What can hang from each mark
Z_84: Z_917 Z_959
Z_917: Z_84 Z_812 Z_959 Z_978
Z_880: Z_326 Z_744 Z_978
Z_489: Z_84 Z_812
Z_978: Z_812 Z_917
Z_812: Z_917 Z_978
Z_744: Z_84
Z_959: Z_744 Z_968 Z_978

Each row was made from one small tree. The marks that hang from a mark follow it in brackets, in the order of their numbers. Every link used is in the known rows. Write each row's tree.
Known rows
Z_978{Z_812 Z_917{Z_84 Z_959{Z_744 Z_968}}}: [ 3.15  3.18 -2.36  2.54  2.55 -4.42  2.19 -0.70 -1.28  1.30 -2.57 -1.02
  1.13  1.59 -3.32  2.45 -0.11  0.71  0.56 -0.12 -1.03  0.71  0.88 -0.67
 -1.59 -1.98 -0.02]
Z_917{Z_84 Z_812 Z_959{Z_744} Z_978}: [ 1.38 -0.68 -0.63  2.39 -0.63  3.40 -2.33  1.54 -3.43  0.46 -2.68 -1.66
 -2.59 -0.14 -3.79  2.03 -1.34  6.60 -0.75 -0.26 -1.16  2.50  2.15 -2.21
 -3.87 -0.12 -6.18]
Z_812{Z_978{Z_917{Z_84{Z_959{Z_968}}}}}: [ 1.68 -0.20  0.14  1.25  3.61 -3.01 -1.02  0.02  0.69  0.68 -0.89 -0.60
  1.53  0.06  0.25  0.82  0.32  0.16  0.00  0.49  1.81  1.19 -0.67  0.11
  0.68 -1.38  0.57]
Z_489{Z_84}: [ 2.02  3.05  2.20 -3.17 -1.92 -2.21 -2.23 -0.46  0.58 -1.45 -0.52  2.73
 -0.93 -0.94  2.98 -2.68  0.94 -2.27 -0.96  0.66 -0.93 -2.77 -0.52  1.78
  0.91  0.38  1.94]
Z_978{Z_917{Z_84{Z_959{Z_744 Z_968}} Z_812}}: [ 2.14  1.23 -1.01  3.96  0.48 -0.58  1.77 -1.23 -1.44 -0.41 -0.50 -0.98
 -0.49  1.05 -2.53  2.36 -0.18  2.61  0.25  1.50  0.37  0.50  0.41 -1.94
 -1.27 -1.72 -1.65]
Z_744{Z_84}: [-0.52  2.04  0.75  0.00 -2.01 -4.04 -3.60 -0.43  2.02 -2.17 -1.71  1.98
 -0.64  1.58  4.30 -4.97 -0.23 -2.97  1.57  0.80 -0.02 -2.80 -0.61  0.85
  1.81  1.59 -0.70]
Z_84{Z_917{Z_812{Z_978} Z_959{Z_744 Z_968}}}: [-1.08 -0.08 -0.34 -1.10  1.13  5.88  0.76 -0.45 -1.18  0.34  0.91 -1.50
 -1.21  0.44 -3.59  0.63 -0.69 -0.52  0.39  1.22 -0.30  3.10  2.01 -0.62
 -0.74 -0.96 -0.02]
Z_959{Z_744{Z_84{Z_917{Z_812}}}}: [-0.79  1.84  1.20  0.17 -1.73  0.61  0.77 -0.84  1.16 -2.31  0.52 -2.07
 -1.72  1.55 -0.79 -3.57 -0.41 -1.42  0.11 -0.11  0.98 -0.82  1.06  0.69
 -0.29  1.20 -0.95]
Z_489{Z_84{Z_917{Z_978} Z_959{Z_744}} Z_812}: [ 0.11 -2.83 -0.16 -3.63 -3.48  1.92  3.43 -0.33 -3.99 -0.24  3.52  1.64
 -0.85 -3.50 -1.42  0.65  2.68  3.94 -2.98 -0.05 -1.74 -0.04  1.26  0.50
 -0.11  2.08  2.93]
Z_489{Z_84{Z_917} Z_812}: [ 0.02 -0.37  0.24 -5.74 -3.71 -1.47  1.37 -0.17 -1.80  0.13  2.06  3.73
 -1.19 -1.32  1.35 -2.55  2.34 -0.64 -3.40  0.58 -2.38 -1.45  0.05  2.17
  1.44  1.03  4.32]
Z_812{Z_917{Z_84 Z_959{Z_744 Z_968} Z_978}}: [ 1.96  1.69  1.22  2.71  5.22 -0.28 -1.41  1.79 -0.77  0.25 -1.48 -4.39
  0.02 -0.04 -5.32  3.08 -1.13  3.11  2.39  0.22  2.64  0.88  1.19 -1.04
 -1.91 -0.91 -2.90]
Z_959{Z_978{Z_917}}: [-0.05  0.28  2.94 -1.50  2.90 -0.80 -0.63 -0.47  2.76 -0.63 -1.15 -0.38
  1.05  0.70  2.51 -1.25 -0.40 -3.84 -2.07  0.13  2.09 -0.53 -2.40  1.48
  1.19 -0.24  0.51]
Z_959{Z_968 Z_978{Z_812}}: [-1.14  1.96  0.20 -0.55  2.70 -0.13 -1.02 -0.09  0.05 -0.85  0.06 -0.27
 -0.22  0.84  2.32 -0.65 -1.87 -6.97  1.81  0.14 -4.17  0.50  0.02  3.13
  1.38 -1.76  2.82]
Z_812{Z_917{Z_84 Z_959{Z_744}} Z_978}: [ 0.86  0.68  1.32  1.19  6.14 -0.65 -1.94  2.04  0.63  2.10 -2.86 -3.43
  0.58  0.14 -1.82  2.59  0.31  0.58  0.41 -1.33  4.98  2.07  0.84  0.24
 -0.45 -0.89 -1.08]
Z_959{Z_978{Z_812 Z_917{Z_84}}}: [ 2.14 -0.89 -0.35 -0.42  2.26 -4.76  0.26  0.67  0.81  1.37 -2.38 -0.34
  1.81  1.09  2.34 -0.35  0.03 -2.07 -2.96 -0.81 -0.63  0.09 -1.45  1.27
  0.61 -1.70  0.41]
Z_880{Z_326 Z_978{Z_812 Z_917}}: [-0.27  0.41 -2.35 -2.38 -4.88  0.36  1.99 -0.45  3.41  2.61  2.17  3.42
  2.28  1.00 -0.59 -0.31  0.08  2.67 -0.93 -1.77  0.11 -0.65 -2.67  0.27
 -0.20  0.73  1.69]
Z_917{Z_84{Z_959} Z_812{Z_978}}: [ 0.06 -2.74 -2.27  2.20 -1.49  0.65 -2.59  1.00 -2.32  1.25 -1.85  1.88
 -1.38 -0.39  2.32  1.32  0.59  2.87 -0.66  0.83 -1.38  1.95  1.01 -1.50
 -0.18 -1.66 -2.14]
Z_880{Z_744}: [-2.30  2.68  3.13 -0.91  0.55  0.63 -0.84 -1.12  3.98 -0.98  0.69  1.39
 -2.22 -0.03  1.48 -2.71 -0.23 -2.12  0.08 -0.13  1.46 -3.46 -0.69  0.15
 -0.48  0.47 -0.32]
Z_959{Z_744 Z_968 Z_978{Z_812{Z_917{Z_84}}}}: [ 0.43  3.13  1.06  2.34  5.78 -0.25  1.73  0.58 -0.36 -0.81  0.65 -6.01
 -0.30  0.77 -2.33  1.85 -1.94 -5.49  2.50 -1.86 -1.15  1.31  1.54  3.35
 -0.51 -1.90  1.73]
Z_917{Z_84{Z_959{Z_744}} Z_978{Z_812}}: [ 1.23 -1.37 -1.17  2.39 -1.04 -2.65 -0.36  1.16 -1.75  0.32 -1.40 -0.42
  0.11 -1.15 -1.46  1.63  0.37  5.54 -1.44 -0.67 -1.49  0.31  1.09 -1.05
 -1.77 -1.16 -2.42]
Z_84{Z_959{Z_978{Z_812 Z_917}}}: [-0.80 -2.15 -0.85  0.03  0.57 -0.36  1.13 -1.11 -0.15  0.60 -0.93  2.48
  1.74 -0.67  3.53  1.79  1.07 -1.28 -1.31  0.97 -0.24  0.04 -1.18 -0.80
  1.73 -0.81  1.46]
Z_880{Z_978{Z_812 Z_917}}: [ 0.17 -0.30 -1.64 -2.58 -0.68 -1.43  0.52  0.20  2.67  0.84 -0.46  2.31
  1.71  1.44 -0.12 -0.89  0.59  0.56 -2.92 -0.75 -0.13 -0.66 -2.57  0.49
 -0.10 -0.31  1.46]
Z_812{Z_917 Z_978}: [-0.95  0.23  1.75 -1.88  6.21 -0.71 -2.52  1.73  3.75  2.43 -2.09 -0.78
  0.96  1.09  1.55 -0.15  0.55 -1.84 -1.37 -0.31  4.95  1.05 -1.02  2.40
  1.86 -1.65  1.71]
Z_917{Z_84{Z_959} Z_812 Z_978}: [ 1.23 -3.67 -2.07  2.50 -2.67  0.90 -2.69  1.46 -3.01  0.64 -1.62  1.35
 -1.46 -0.94 -0.13  1.38 -0.14  7.46 -1.44  1.38 -2.10  1.23  0.77 -2.74
 -1.68 -1.24 -4.77]
Z_744{Z_84{Z_917{Z_812 Z_978} Z_959{Z_968}}}: [ 1.07 -3.76 -3.01  1.25 -2.87  1.02 -0.45 -0.17 -2.44 -1.16  1.40  0.23
  0.37 -0.21  0.21 -1.59 -0.12  3.28  2.50  2.64 -2.03  0.17  0.94 -2.35
  0.63  1.04 -1.66]
Z_84{Z_917}: [-1.50  0.60  2.13 -3.31 -1.69 -0.97 -0.47 -0.52  3.05 -1.02  0.40  1.66
  0.03  0.91  0.04 -3.60  0.42 -1.96 -2.25  2.43  1.34 -1.76 -1.16 -0.16
  1.56 -1.22  0.83]

Which tree is each row?
[ 1.05 -0.09 -1.52  2.81  0.04  2.54 -3.17  0.73 -4.62 -0.46 -1.70 -0.55
 -2.13  0.02  0.11  2.13 -2.04 -1.04  3.11  1.40 -4.53  2.11  1.73 -1.65
 -1.02 -0.88 -3.40] => Z_917{Z_84 Z_812 Z_959{Z_968 Z_978}}
[-0.05  0.07  0.30 -0.69  1.93  2.43  3.13 -0.28 -4.43 -0.33  3.19 -0.71
 -1.03 -2.93  0.17  3.54  1.28 -1.79  1.46 -0.68 -1.43  0.48  1.80  2.40
  1.19  1.54  4.94] => Z_489{Z_84{Z_959{Z_744 Z_968 Z_978}} Z_812{Z_917}}
[-0.47 -0.70 -1.37 -2.06  0.35  0.36 -2.86  0.91 -0.56  2.04 -3.58  3.18
  0.19 -0.09  0.43  0.60 -0.05  3.08 -1.63  0.46 -1.80  1.12  0.21 -0.66
 -0.74 -0.50 -1.49] => Z_917{Z_959 Z_978{Z_812}}
[-0.83 -1.39 -4.03  1.45 -6.57  2.89  2.44 -1.11  0.82  0.82  5.87  2.23
  0.58 -1.59  0.74 -0.49 -0.48  3.03  5.71 -2.65 -2.73 -2.73 -0.32 -1.65
 -1.18  4.23  0.47] => Z_880{Z_326 Z_744{Z_84{Z_959{Z_968}}} Z_978{Z_812}}
[-0.05 -0.33 -1.92 -1.60 -3.63  2.16  4.18 -0.85  4.43  3.21  4.32  2.08
  1.44 -0.27 -1.53 -0.15  0.13  4.01 -0.07 -3.36  0.98 -2.21 -2.49 -0.67
 -2.00  1.98  0.91] => Z_880{Z_326 Z_744 Z_978{Z_812 Z_917}}
[ 0.02 -0.17 -0.65 -1.17  3.03  1.98  2.42  0.19 -3.99  1.27  2.70 -0.36
 -0.67 -2.76 -0.30  3.62  1.91 -0.24  0.92 -1.34 -0.26  1.79  2.13  3.06
  1.03  0.98  5.49] => Z_489{Z_84{Z_959{Z_744 Z_968}} Z_812{Z_917 Z_978}}
[-1.65 -4.43 -0.90 -2.03 -1.99  1.01  1.97 -0.67 -0.68  0.25  1.01  2.01
  1.93 -1.36  2.34  0.33  1.34 -1.26 -1.81  1.98 -0.99  0.07 -0.38 -1.55
  2.04 -1.02  1.91] => Z_84{Z_917 Z_959{Z_978{Z_812}}}
[-1.76  1.23  0.01 -0.28  3.01 -0.59  0.72 -0.04 -1.54  1.05 -0.21 -0.06
 -1.04  0.46 -1.48  1.21  0.25 -0.66 -0.76 -1.15 -0.10  2.37  0.79  2.11
 -0.04  0.17  1.94] => Z_489{Z_812{Z_978{Z_917{Z_84 Z_959{Z_744 Z_968}}}}}
[-2.43 -1.42  0.01  0.15 -3.17  5.39  2.98 -1.77 -0.99 -1.10  1.92  0.57
 -1.22 -0.41 -2.02  0.77  0.99  1.61 -1.19  2.42  0.76  0.57  1.29 -2.55
  0.10 -0.78 -0.22] => Z_84{Z_917{Z_812} Z_959{Z_744}}
[ 1.77  1.76  1.00  1.17  4.88 -1.38 -0.71  0.06  0.49  0.51 -1.61 -2.53
  0.81  0.53 -2.12  1.24 -0.43 -0.35  0.39 -0.64  2.42  2.01  0.15  0.45
 -0.86 -0.70 -0.35] => Z_812{Z_978{Z_917{Z_84 Z_959{Z_744 Z_968}}}}
[ 0.13 -1.96 -2.69  1.39 -3.67  0.31 -0.12 -1.14 -2.09 -1.76  1.43  1.31
  0.00  0.38  1.52 -1.87  0.16  0.11  3.41  3.14 -2.14 -0.73  1.06 -2.21
  1.46  0.85 -0.53] => Z_744{Z_84{Z_917{Z_812} Z_959{Z_968}}}
[ 1.76 -1.00  0.12  2.61  3.18 -2.42 -1.69  1.81 -0.28  0.51 -0.80 -1.90
  1.11 -0.56 -2.12  2.54  0.00  4.00  1.40  1.56  2.17 -0.19 -0.10 -1.42
 -0.06 -1.78 -1.84] => Z_812{Z_917{Z_84{Z_959{Z_968}} Z_978}}
[ 2.65  2.71  0.13  2.13  1.90 -4.00 -0.91 -0.73 -0.35 -0.40 -2.17  0.17
  0.89  1.07 -1.90  1.03 -0.39  0.48  1.52  2.06  0.92 -0.66 -0.70 -2.08
 -0.49 -1.13 -1.56] => Z_978{Z_917{Z_84 Z_959{Z_968}}}
[-0.23 -0.59 -0.48 -1.84 -1.17  2.26 -0.43  0.05  2.15 -0.26  0.33  1.66
  0.13  1.48 -0.83 -0.97 -0.21  1.49 -2.48  0.27  0.89 -0.08 -2.50 -0.55
 -0.58  0.39 -0.57] => Z_880{Z_978{Z_917{Z_812}}}
[-0.04  4.19  4.00  1.38  5.66  1.96  2.27 -1.62  1.39 -3.21  1.89 -5.68
 -0.22  0.72 -2.84  0.43 -2.33 -6.13  1.85 -0.70  1.20  0.68 -0.01  2.67
 -0.57 -0.31  1.30] => Z_959{Z_744 Z_968 Z_978{Z_917}}
[-0.20  0.00  0.48  2.71 -1.13 -2.13 -0.10 -0.05 -1.41 -1.30 -0.88 -0.56
 -0.35 -1.05  1.16  1.22  0.12 -0.89  0.25 -0.32 -1.10 -0.47  0.74 -0.59
 -0.21 -0.58 -0.99] => Z_917{Z_84{Z_959{Z_744 Z_978{Z_812}}}}
[-1.32  1.92  3.75  0.74  1.15  0.45 -0.83 -0.54  1.49 -3.58  0.18 -3.72
 -1.17  0.49  2.27 -3.06 -1.40 -5.80  1.33 -1.93  1.00 -0.86  0.22  2.50
  0.42  2.55 -0.59] => Z_959{Z_744{Z_84} Z_978}
[ 1.60  1.26  1.32  1.04  3.44 -2.55  2.60 -0.07  0.91 -0.02 -1.29 -3.88
  0.71  1.02 -0.75  0.56 -0.44 -2.43 -2.52 -2.47  0.72  0.69 -0.29  2.14
 -1.06 -1.02  0.20] => Z_959{Z_744 Z_978{Z_812 Z_917{Z_84}}}
[-1.02 -0.21 -2.45  0.62 -4.83  1.59  2.09  0.54  1.37  2.04  2.74  1.05
  1.47 -0.47 -1.99  2.21  0.25  3.82  1.52 -2.24  0.57 -0.58 -0.65 -0.72
 -0.75  0.76  0.73] => Z_880{Z_326 Z_978{Z_812{Z_917{Z_84{Z_959{Z_744}}}}}}
[-0.30 -1.69 -1.55 -0.35 -4.33  3.73  1.32 -0.91  1.63  2.70  3.38  1.15
 -0.47 -0.66  1.08 -2.24 -0.13  3.14  2.99 -1.51  1.12 -1.13  0.31 -1.75
 -0.82  3.34 -1.51] => Z_880{Z_326 Z_744{Z_84{Z_917{Z_812{Z_978} Z_959}}}}
[-3.32  0.46  3.18  1.07  0.05  3.69  0.31 -1.61  0.24 -2.95  0.72 -0.41
 -0.91 -1.63  1.66  1.12 -0.30 -3.32  0.76  0.32  1.08 -0.27  0.30 -0.22
  0.73  0.88  0.30] => Z_84{Z_959{Z_744 Z_978}}
[-2.50 -2.05 -0.87 -0.48  2.32 -2.01 -0.62  1.59 -1.05  2.82 -0.76  1.81
 -0.40 -0.25  1.59  1.66  1.67  0.96 -1.60 -0.51  1.42  1.53  0.15  1.57
  1.91 -0.64  2.28] => Z_489{Z_812{Z_917{Z_84{Z_959}} Z_978}}
[ 0.22 -0.49 -0.32 -1.15 -2.70 -2.49 -2.02 -0.47  0.63 -1.38 -1.01  1.49
  0.73  0.86  1.98 -3.96  0.49 -1.09  1.41  1.96  0.48 -1.95 -0.29 -1.66
  1.49  1.99 -1.17] => Z_744{Z_84{Z_917{Z_959}}}
[-1.73 -0.02  2.88 -2.36  0.12  3.32  0.67 -0.74  0.69 -1.48  0.47 -1.34
  0.10 -0.39 -1.48 -0.79 -0.17 -2.79 -0.89  1.00  1.63  0.16  0.02 -0.98
  0.11  0.56 -0.25] => Z_84{Z_917{Z_959{Z_744 Z_978}}}
[ 1.17 -0.36 -1.68 -0.07 -6.09  1.58  0.65  0.16  1.87  1.47  2.43  1.89
  0.76  0.68 -1.87 -0.07 -0.60  5.07 -0.24 -1.11  0.62 -0.44 -2.43 -1.44
 -1.25  1.05 -1.77] => Z_880{Z_326 Z_978{Z_917{Z_84 Z_812}}}
[-1.26 -0.31 -1.39 -2.51  0.03 -0.26 -0.76  1.39  2.57  1.10 -0.40  1.75
  0.90  1.19  0.29 -0.52  0.40 -0.34 -1.52 -0.80  0.06 -0.67 -1.65  1.01
  0.54 -0.59  1.86] => Z_880{Z_978{Z_812{Z_917}}}
[ 0.08 -1.43 -0.47  1.83 -1.82 -3.45 -1.70  0.41 -1.34 -0.57 -1.46  1.60
  0.25 -0.95  3.24  0.62  0.53 -0.64  0.02  0.69 -1.91 -0.92 -0.12 -1.12
  0.88 -1.06 -0.86] => Z_917{Z_84{Z_959{Z_978{Z_812}}}}
[-0.22  1.33  2.33 -0.30 -0.59 -0.57  0.24 -0.32  1.92 -2.64  0.70 -2.98
 -0.61  0.83 -1.79 -3.85 -0.37 -0.09 -0.22 -0.49  2.09 -1.21  0.48  0.83
 -0.56  1.72 -1.34] => Z_959{Z_744{Z_84{Z_917{Z_978}}}}
[ 0.76 -0.54 -0.69  0.53 -0.31 -2.71 -2.92  0.99 -2.19  0.66 -3.55  1.25
  0.21 -0.37  2.37  0.85 -0.30 -1.45  0.18  0.05 -2.51  0.28  0.21 -1.05
 -0.09 -0.46 -1.95] => Z_917{Z_84 Z_959{Z_978{Z_812}}}
[ 0.28 -1.73  0.14 -1.40 -1.84 -1.58 -1.87 -0.12  0.02 -1.48 -0.72  0.40
  0.98  0.35  2.72 -3.72  0.03 -2.18  1.27  1.39  0.21 -1.34 -0.45 -1.15
  1.58  2.35 -1.18] => Z_744{Z_84{Z_917{Z_959{Z_978}}}}
[-2.27  2.32  2.39 -0.94  2.01  1.28  0.90 -0.32  1.62 -1.02 -0.52 -2.00
 -0.99  0.58  1.18 -0.75 -1.02 -5.65 -1.56 -2.33 -0.82  0.51  0.46  3.48
 -0.02 -0.51  1.51] => Z_959{Z_744 Z_978{Z_812}}
